Each row was made from one small tree. The marks that hang from a mark follow it in brackets, in the order of their numbers. Every link used is in the known rows. Write each row's tree.
Known rows:
Z123{Z347{Z892{Z237 Z583{Z194{Z541{Z363{Z325}}}}}}}: -4  -7  -4  6  11  9  -19  -12  -7  4  5  10  21  -21  -1  -10  10  -6  -32  3  24  -29
Z813{Z325{Z363}}: -19  -6  6  10  7  0  -14  -13  8  9  -18  1  -3  -14  -3  3  6  -14  -11  7  31  -14
Z583{Z194 Z892{Z237}}: -17  -8  -9  5  5  10  -17  -22  -9  14  -3  -6  -2  -14  -9  -10  12  -1  -24  -11  6  -15
Z123{Z347{Z892{Z237 Z371 Z583{Z194{Z541{Z363}}}}}}: -5  -3  -9  -3  3  15  -30  -9  -7  -1  16  16  16  -16  1  -24  22  -1  -33  -1  30  -28
Z194{Z541 Z583{Z892}}: -9  -19  11  9  -3  3  5  -34  12  21  -7  8  12  -10  5  -10  0  -14  -19  12  14  -17
Z123{Z347{Z892{Z371}}}: -17  5  1  -9  6  9  -16  2  3  4  3  14  -1  -4  7  -8  12  -4  -23  -3  9  -24
Z237{Z892}: -18  -3  11  0  6  -1  3  -13  -1  9  -6  -5  2  -14  4  -1  3  -10  -11  0  9  -17
Z123{Z347{Z892{Z583}}}: -16  7  6  0  13  0  -11  -8  -1  7  6  10  10  -8  8  -11  9  -19  -29  7  11  -30
Z583{Z194}: -14  -12  -3  7  3  8  -14  -13  -4  6  -9  -5  2  -4  -5  -11  5  -1  -12  -11  14  -12
Z892{Z237 Z347 Z371 Z583{Z194{Z541{Z363{Z325}}}}}: -5  -10  -19  -2  7  18  -38  -10  -12  -9  8  12  12  -24  -9  -16  17  11  -35  -9  29  -12
Z371{Z892{Z237 Z583{Z194}}}: -16  -7  -4  0  11  4  -17  -23  -17  4  2  -5  1  -12  2  -16  13  -14  -30  -6  21  -15
Z347{Z892}: -14  -4  3  4  5  0  -7  -12  -1  10  -3  2  -2  -7  4  -5  3  -14  -12  1  8  -23
Z237{Z892{Z371}}: -19  -1  6  -7  5  7  -5  -7  -3  3  -3  2  -5  -10  3  -2  8  0  -15  -8  13  -16
Z347{Z892{Z237 Z371 Z583{Z194}}}: -13  -3  -12  -3  10  14  -26  -11  -19  -2  12  5  -1  -12  -2  -13  19  -4  -32  -15  20  -26
Z123{Z347{Z892{Z237}}}: -13  11  -2  -8  10  4  -16  -1  1  8  7  6  2  -14  8  -7  13  -9  -23  2  5  -22
Z371{Z892{Z583}}: -17  -5  8  2  9  -5  -5  -23  -6  7  -4  0  -1  -6  7  -12  6  -21  -26  7  19  -15
Z541{Z363{Z325}}: -2  -5  2  9  7  1  -9  -13  0  2  -17  -1  -5  -11  -4  -1  -7  1  -10  3  18  -8
Z325{Z363}: -17  -6  4  4  4  -2  -12  -14  5  12  -14  -4  -6  -12  0  -6  0  -8  -13  9  24  -5
Z325{Z363{Z541}}: -17  -16  0  7  7  0  -12  -17  6  11  -14  -8  5  -10  2  5  7  -9  -9  7  18  -12
Z892{Z237 Z347 Z371 Z583{Z194{Z541}}}: -14  -10  -19  -9  4  19  -38  -9  -12  -5  18  12  15  -16  -4  -21  27  5  -37  -12  23  -14
Z371{Z892{Z237 Z347 Z583{Z194{Z541}}}}: -18  -13  -8  -5  5  5  -24  -21  -11  5  13  5  17  -19  1  -21  21  -14  -36  0  21  -17

Write each row's tree:
-9  -15  -12  -2  5  18  -29  -12  -13  -2  12  6  11  -9  1  -18  22  4  -32  -12  29  -15 => Z892{Z237 Z371 Z583{Z194{Z541}}}
-2  -12  -11  2  2  13  -27  -17  -15  0  14  10  10  -16  -1  -22  19  -2  -27  -3  34  -25 => Z347{Z892{Z237 Z371 Z583{Z194{Z541{Z363}}}}}
-26  -3  -4  -7  9  10  -19  -11  -13  -3  8  3  8  -17  -6  -13  18  -1  -31  -15  16  -24 => Z237{Z892{Z347 Z371 Z583{Z194}}}
-5  -5  -7  -7  -5  10  -20  -27  8  8  7  18  7  -27  -2  -21  12  1  -28  9  19  -12 => Z194{Z541{Z363} Z583{Z892{Z237 Z347 Z371}}}
-18  9  1  -7  11  8  -18  -3  -3  1  9  16  3  -4  8  -12  15  -10  -33  0  15  -29 => Z123{Z347{Z892{Z371 Z583}}}
-4  -22  -7  11  4  15  -21  -16  -8  -3  -5  9  11  -9  -6  -12  6  8  -25  -6  35  -14 => Z892{Z371 Z583{Z194{Z541{Z363{Z325}}}}}
5  -15  10  9  -5  1  -1  -27  14  7  -9  8  13  -12  6  -18  -5  -8  -7  17  29  -10 => Z194{Z541{Z363} Z583}
-19  4  -5  -13  5  -1  -20  -13  -4  5  4  2  -3  -20  4  -12  14  -12  -26  2  7  -8 => Z371{Z892{Z237 Z347}}
-20  -1  -1  -5  0  9  -12  -23  8  7  -1  14  -2  -15  -2  -13  8  -5  -28  -1  7  -15 => Z194{Z583{Z892{Z347 Z371}}}
-14  8  -16  -17  5  12  -34  0  -5  -7  10  9  -6  -17  -1  -12  20  6  -27  -10  11  -6 => Z892{Z237 Z347 Z371}
-17  -15  -12  -3  1  15  -31  -11  -6  -2  12  13  17  -8  -4  -22  20  1  -33  -9  24  -17 => Z892{Z347 Z371 Z583{Z194{Z541}}}
-24  6  5  -5  10  -2  -8  -14  -7  3  5  1  11  -20  1  -8  11  -14  -27  3  10  -22 => Z237{Z892{Z347 Z583}}
-18  4  -9  -8  8  8  -27  -7  -6  -6  8  11  2  -10  -1  -16  16  -3  -33  -4  17  -13 => Z892{Z347 Z371 Z583}
-23  -14  2  1  4  5  -11  -18  -7  8  9  2  26  -19  -1  -13  15  -10  -27  -2  17  -26 => Z237{Z892{Z347 Z583{Z194{Z541}}}}
-20  -16  3  14  11  2  -14  -16  10  10  -20  -2  7  -14  0  15  12  -14  -7  5  26  -20 => Z813{Z325{Z363{Z541}}}
-13  -7  -7  -10  -2  13  -18  -23  7  9  10  18  8  -22  3  -15  17  -2  -32  2  12  -14 => Z194{Z541 Z583{Z892{Z237 Z347 Z371}}}
-15  1  -10  -6  6  12  -20  -14  -6  7  2  4  -11  -13  -2  -8  16  3  -28  -7  8  -11 => Z583{Z892{Z237 Z371}}
-16  -9  -4  4  8  11  -20  -14  -14  1  5  6  0  -4  -2  -14  13  -7  -28  -13  20  -28 => Z347{Z892{Z371 Z583{Z194}}}
